Every row comes from one small tree of marks. The marks that hang from a mark follow it in brackets, in the order of their numbers. Every link used is in the known rows. Which tree was each row made from?
Known rows
Z233(Z583): [-1.062 -3.243  2.078  1.015  1.066 -0.503  1.470 -0.783 -0.422  2.874
  3.436 -0.879 -1.452  0.494  0.878  1.592 -1.697  1.834  0.020 -0.044
 -0.523]
Z490(Z204(Z583(Z763))): [-1.468 -0.890  3.975  0.583 -2.953 -0.668  2.367  1.617  6.372  4.945
  1.146  1.965 -0.792  0.090 -4.395  1.636 -0.808 -1.628  2.736  0.798
 -4.798]
Z270(Z795(Z583)): [-0.463 -2.418  4.633 -0.934 -0.006 -0.129  0.052 -1.534 -2.952  1.926
  7.031  0.957 -1.748  1.734  1.498 -0.244 -2.092 -1.351  0.767  1.533
 -1.873]
Z768(Z233): [ 0.766 -0.859  1.427 -0.098  0.450 -1.930 -0.032  0.119  1.030  1.624
  2.124 -0.650 -0.253  3.948  0.200  0.806 -0.336 -0.243  1.155 -0.685
 -1.489]
Z941(Z583(Z763 Z795) Z710(Z768(Z233))): [ 0.379  0.154 -2.848 -0.082  1.414  1.866 -0.839  1.445  1.677 -2.000
 -3.066 -3.807  1.428  0.931  0.640 -1.759  0.436  0.855  1.005 -3.175
  3.000]
Z710(Z768(Z233) Z941(Z583(Z257 Z795))): [ 1.352  1.270 -2.220 -1.613 -0.464  0.063 -2.886 -0.007 -2.208 -4.714
 -2.836 -1.269 -0.655  0.230  1.765 -3.000  0.066 -0.350 -0.897 -0.592
  0.947]
Z233(Z583(Z257 Z763)): [-0.792  0.287  1.557  1.503 -1.045 -0.838  1.998 -0.571 -0.717  2.308
  2.218  2.807  0.427 -2.551 -1.677  3.759  0.803  0.256 -1.407  2.276
 -1.321]
Z795(Z583): [-1.517 -0.661  3.925  0.319  1.036 -0.450  0.934 -1.293 -0.788  2.574
  4.236  1.306 -0.780  0.897  0.997  1.379 -1.762 -0.678  1.489  1.451
  0.069]
Z204(Z583(Z257 Z763 Z795)): [ 0.245  1.032  4.768  0.445 -1.505 -0.727 -0.189  1.058  0.435  1.330
  2.040  6.542  0.434 -2.323 -4.750  1.050 -0.856 -2.896  0.130  3.441
 -4.427]
Z710(Z768): [-0.851 -0.307  0.996 -1.074  0.168 -1.499 -1.024  0.878  1.028  1.435
  1.660  0.231 -0.836  4.208  0.791 -1.501 -0.672  0.170  0.840  0.073
 -1.149]
Z270(Z795(Z583(Z763))): [-0.341 -1.114  4.416 -0.037 -0.890  1.227  0.650 -0.507 -2.068  2.037
  5.559  1.305 -0.505  0.523  0.282  0.808 -0.480 -1.963  0.932  2.153
 -2.690]
Z270(Z795(Z583(Z257 Z763))): [-0.211  1.114  3.809 -0.267 -1.965 -0.373  0.773 -1.292 -3.169  1.360
  5.498  4.349  0.188 -1.411 -0.986  1.843  0.227 -3.195 -0.737  3.963
 -2.410]
Z233(Z583(Z257 Z795)): [-0.543 -1.121  1.688  1.380  0.577 -1.564 -0.205 -0.533 -3.254  0.218
  4.126  2.893 -1.837 -1.636 -1.069  1.682 -1.145  0.667 -2.145  2.174
 -0.386]
Z233(Z583(Z763 Z795)): [-0.818 -1.444  1.997  2.208  0.611  1.366  0.367  1.165 -0.653  1.312
  2.685  0.401 -0.871 -1.280 -1.377  1.384 -0.333  1.428 -0.030  0.981
 -1.289]
Z490(Z204): [-2.219 -0.735  1.519  1.430 -1.288 -2.860  1.562  0.600  3.328  4.521
  2.678  0.807 -2.447  2.772 -2.284  1.320  0.342  0.174  1.137 -0.320
 -2.686]
Z795(Z583(Z257 Z763)): [-1.485  2.528  3.169  1.194 -0.853 -0.954  1.442 -0.869 -1.074  2.229
  3.184  4.699  1.133 -2.333 -1.118  3.082  0.661 -2.188  0.148  3.962
 -0.172]
Z583(Z257 Z763 Z795): [-0.461  2.975  2.438  1.890 -0.708 -1.702 -0.603  1.563 -1.582  0.915
  2.196  5.473 -0.099 -1.013 -3.835  1.558  1.923 -1.740 -1.147  2.642
 -2.665]
Z795(Z583(Z763)): [-1.518  0.764  3.606  0.957  0.072  0.674  1.593 -0.330  0.174  3.165
  3.068  1.779  0.309 -0.433 -0.124  2.066 -0.157 -1.098  1.723  2.249
 -0.394]
Z768(Z233(Z583(Z257 Z763 Z795))): [ 0.888  0.221  0.328  1.656 -0.490  0.231 -0.246  0.680 -1.461 -1.308
  1.596  1.434  0.323 -1.110 -1.683  2.395  0.196 -0.421 -1.433  2.002
 -0.253]
Z941(Z583(Z257 Z763 Z795)): [-0.921  2.307  2.065  1.699 -0.809 -0.843  0.421 -0.111 -1.766  0.431
  1.296  2.788  0.594 -3.839 -1.637  2.604  1.891 -0.852 -1.615  0.566
 -0.521]
Z710(Z768(Z233) Z941(Z583)): [ 1.263 -0.592 -1.953 -2.063  0.177  1.013 -1.374 -0.347  1.095 -2.179
 -3.539 -5.156 -0.274  2.502  3.696 -2.943 -0.384  0.867  1.440 -2.978
  0.659]
Z768(Z233(Z583(Z257 Z795))): [ 0.701 -1.245  0.374  0.708  0.363 -1.024 -0.743 -0.449 -2.535 -1.410
  2.984  0.892 -0.902 -0.094 -0.390  1.635 -1.356  0.064 -1.657  1.637
  0.545]

Which tree is each row?
[ 0.179 -0.706 -0.733 -1.363  0.520  0.573 -0.817 -0.759  0.175 -0.189
 -2.425 -3.040 -0.818  0.743  2.832 -2.836 -0.209  1.151  0.750 -2.448
 -0.295] : Z710(Z768 Z941(Z583))
[ 1.870 -0.309 -1.822 -1.958  0.017  0.031 -2.310  1.053  1.110 -2.035
 -2.631 -2.331 -0.650  4.972  1.503 -3.853 -0.479  0.007  1.707 -0.517
 -1.376] : Z710(Z768(Z233) Z941)
[ 0.231  3.102 -1.115 -0.122 -0.869  1.360 -1.863  0.727 -1.589 -2.792
 -3.212  1.354  0.356 -2.832 -0.188 -1.934  1.784 -0.516 -1.041  0.577
 -0.835] : Z710(Z768 Z941(Z583(Z257 Z763 Z795)))
[-1.030 -1.335 -1.499 -0.291  2.388  0.242 -0.503  0.065 -0.027 -0.220
 -0.610 -1.993 -0.793  0.646  1.265 -2.506 -1.276  1.644  0.209 -3.158
  2.716] : Z941(Z583(Z795) Z710(Z768))
[ 0.536  0.416  0.138  1.057 -1.276 -0.675  1.224 -0.433  0.180  0.247
  1.037  0.641  1.094 -0.922 -1.088  3.425  0.697 -0.109 -1.247  1.583
 -0.277] : Z768(Z233(Z583(Z257 Z763)))
[-0.819 -0.109  0.428  2.136  1.763  1.114  1.376  0.129  0.478  1.608
 -0.644 -0.639  0.223 -2.420 -1.291  0.835  1.370  1.197  0.438 -2.634
  0.721] : Z941(Z583(Z763 Z795) Z710)
[ 0.269 -1.755 -3.608 -1.160  0.968 -0.872  0.385 -0.761  0.375 -1.103
 -1.160 -1.229  0.295  1.546  0.960 -0.253 -1.446  1.116 -0.453 -0.404
  3.463] : Z941(Z710(Z768(Z233(Z583(Z257)))))
[-0.723  0.422  1.601  2.374 -0.148 -0.117  0.253  0.433 -1.936  0.510
  2.751  3.342 -0.368 -2.924 -2.656  2.610  0.369 -0.113 -1.987  2.580
 -1.077] : Z233(Z583(Z257 Z763 Z795))
[ 0.584 -2.002 -3.440 -0.276  1.160  1.839  0.851  0.780  2.837 -0.056
 -2.438 -3.862  1.188  2.006  0.843 -0.495 -0.690  2.063  0.913 -1.580
  2.501] : Z941(Z710(Z768(Z233(Z583(Z763)))))
[ 1.375  0.659 -2.056 -1.250 -0.846  2.351 -1.038  0.631  1.708 -2.059
 -4.650 -4.550  1.258  1.052  2.293 -2.269  1.359  0.472  1.509 -2.093
 -0.091] : Z710(Z768(Z233) Z941(Z583(Z763)))
[-0.042  0.982  4.734 -0.287 -2.289 -1.541  1.361 -0.211  2.109  2.924
  1.443  5.584  1.117 -2.299 -3.851  2.240 -0.351 -2.710  0.422  2.799
 -4.394] : Z204(Z583(Z257 Z763))
[-1.171  0.184 -1.869 -1.022  0.716 -1.901  1.255 -1.600  0.047  0.835
 -1.386  0.222  0.575 -0.716  0.867 -0.161  0.418  0.683 -1.075 -2.189
  2.997] : Z941(Z583(Z257) Z710(Z768))
[ 0.464 -0.088 -3.729 -0.595  0.253  0.523  0.830  0.287  1.569 -0.719
 -2.568 -0.718  1.526  0.178 -0.402  0.448 -0.062  0.486 -0.515  0.172
  2.347] : Z941(Z710(Z768(Z233(Z583(Z257 Z763)))))
[ 1.652 -0.574 -2.770 -1.919 -0.291  0.386 -1.598 -0.467 -0.915 -3.066
 -2.233 -1.425 -0.518  1.246  1.599 -1.965 -1.042  0.606 -0.526  0.871
  0.322] : Z710(Z768(Z233(Z583(Z257))) Z941)
[-1.303 -1.473 -1.618 -0.611  1.666 -0.405  1.075 -0.938  1.579  1.524
 -1.262 -2.952  0.143  1.092  1.984 -1.240 -0.386  1.698  0.508 -3.847
  2.567] : Z941(Z583 Z710(Z768))
[ 1.562  2.666 -2.745 -1.395 -1.834  0.510 -1.027  0.016  0.598 -2.830
 -4.624 -1.396  1.807 -0.746  1.410 -1.069  2.023 -0.856 -0.391 -0.804
  0.295] : Z710(Z768(Z233) Z941(Z583(Z257 Z763)))
[ 0.264  1.015 -0.803 -0.417 -0.402  1.735 -0.255  0.218  1.070 -0.013
 -3.957 -2.602  0.511 -0.586  1.684 -2.044  1.429  0.645  1.043 -1.596
 -0.871] : Z710(Z768 Z941(Z583(Z763)))
[-1.342  1.739 -2.050 -0.174 -0.124 -0.734  1.772 -0.626  1.292  1.195
 -2.653  0.659  1.804 -2.193 -0.297  0.440  1.921 -0.076 -0.716 -1.623
  2.246] : Z941(Z583(Z257 Z763) Z710(Z768))
[-0.818  0.430 -1.473  0.612  1.535  1.627 -0.179  1.088  1.126  0.199
 -2.169 -1.765  0.500 -0.681  0.150 -1.663  0.718  1.018  0.590 -2.485
  1.866] : Z941(Z583(Z763 Z795) Z710(Z768))
[ 1.749 -0.868 -2.255 -0.299  0.435  3.723 -2.869  2.059  0.080 -3.874
 -3.139 -3.361 -0.711  1.206  0.866 -3.286 -1.066  1.052  1.164  0.633
 -0.103] : Z710(Z768(Z233(Z583(Z763 Z795))) Z941)
[ 0.033  2.955 -1.247 -0.822 -1.650  0.298 -0.054 -0.186  0.058 -0.907
 -3.909  0.606  1.139 -2.282  0.253 -0.937  2.205 -0.639 -0.621 -0.120
 -0.880] : Z710(Z768 Z941(Z583(Z257 Z763)))
[ 0.742 -1.514 -3.503 -0.710  1.690 -0.137 -1.268  0.255 -1.076 -2.877
 -0.585 -0.528 -0.590  1.111 -0.057 -1.411 -1.921  0.894 -1.238  0.086
  3.583] : Z941(Z710(Z768(Z233(Z583(Z257 Z795)))))
[ 1.439 -2.536 -2.422 -1.582  0.771  1.954 -1.544  0.085  0.444 -2.337
 -2.275 -4.612 -1.216  2.930  2.697 -3.028 -1.757  1.732  1.314 -0.814
  0.259] : Z710(Z768(Z233(Z583)) Z941)
[ 0.460 -1.430  0.339  0.167 -0.057 -1.763  0.737 -1.337 -1.101 -0.095
  2.515  0.231 -0.273  0.349  0.311  2.653 -0.908  0.153 -1.135  1.073
  0.391] : Z768(Z233(Z583(Z257)))
[-0.737  1.809  0.021  2.139  0.767 -0.417  1.547 -0.649 -0.941  0.915
 -0.603  2.305  0.780 -4.144 -2.568  2.090  2.032 -0.086 -1.243 -0.911
  0.724] : Z941(Z583(Z257 Z763 Z795) Z710)
[ 0.282  1.625 -3.541 -0.884 -0.314 -0.688  1.050 -0.436  1.736 -0.973
 -3.810 -1.539  2.493 -0.510  0.380  0.402  1.638 -0.308 -0.612 -1.871
  2.933] : Z941(Z583(Z257 Z763) Z710(Z768(Z233)))
[ 1.817 -0.693 -1.782 -1.551  0.581  1.670 -3.189  0.761 -0.591 -3.912
 -2.834 -4.417 -0.977  2.191  3.132 -3.929 -0.816  0.841  0.980 -2.246
  0.923] : Z710(Z768(Z233) Z941(Z583(Z795)))
[ 0.405  0.330 -2.931 -0.896  1.319 -0.708 -1.163 -0.342 -0.640 -2.744
 -1.890 -1.052  0.243  0.349  1.005 -1.448 -0.463  0.397 -0.805 -1.935
  3.855] : Z941(Z583(Z257 Z795) Z710(Z768(Z233)))
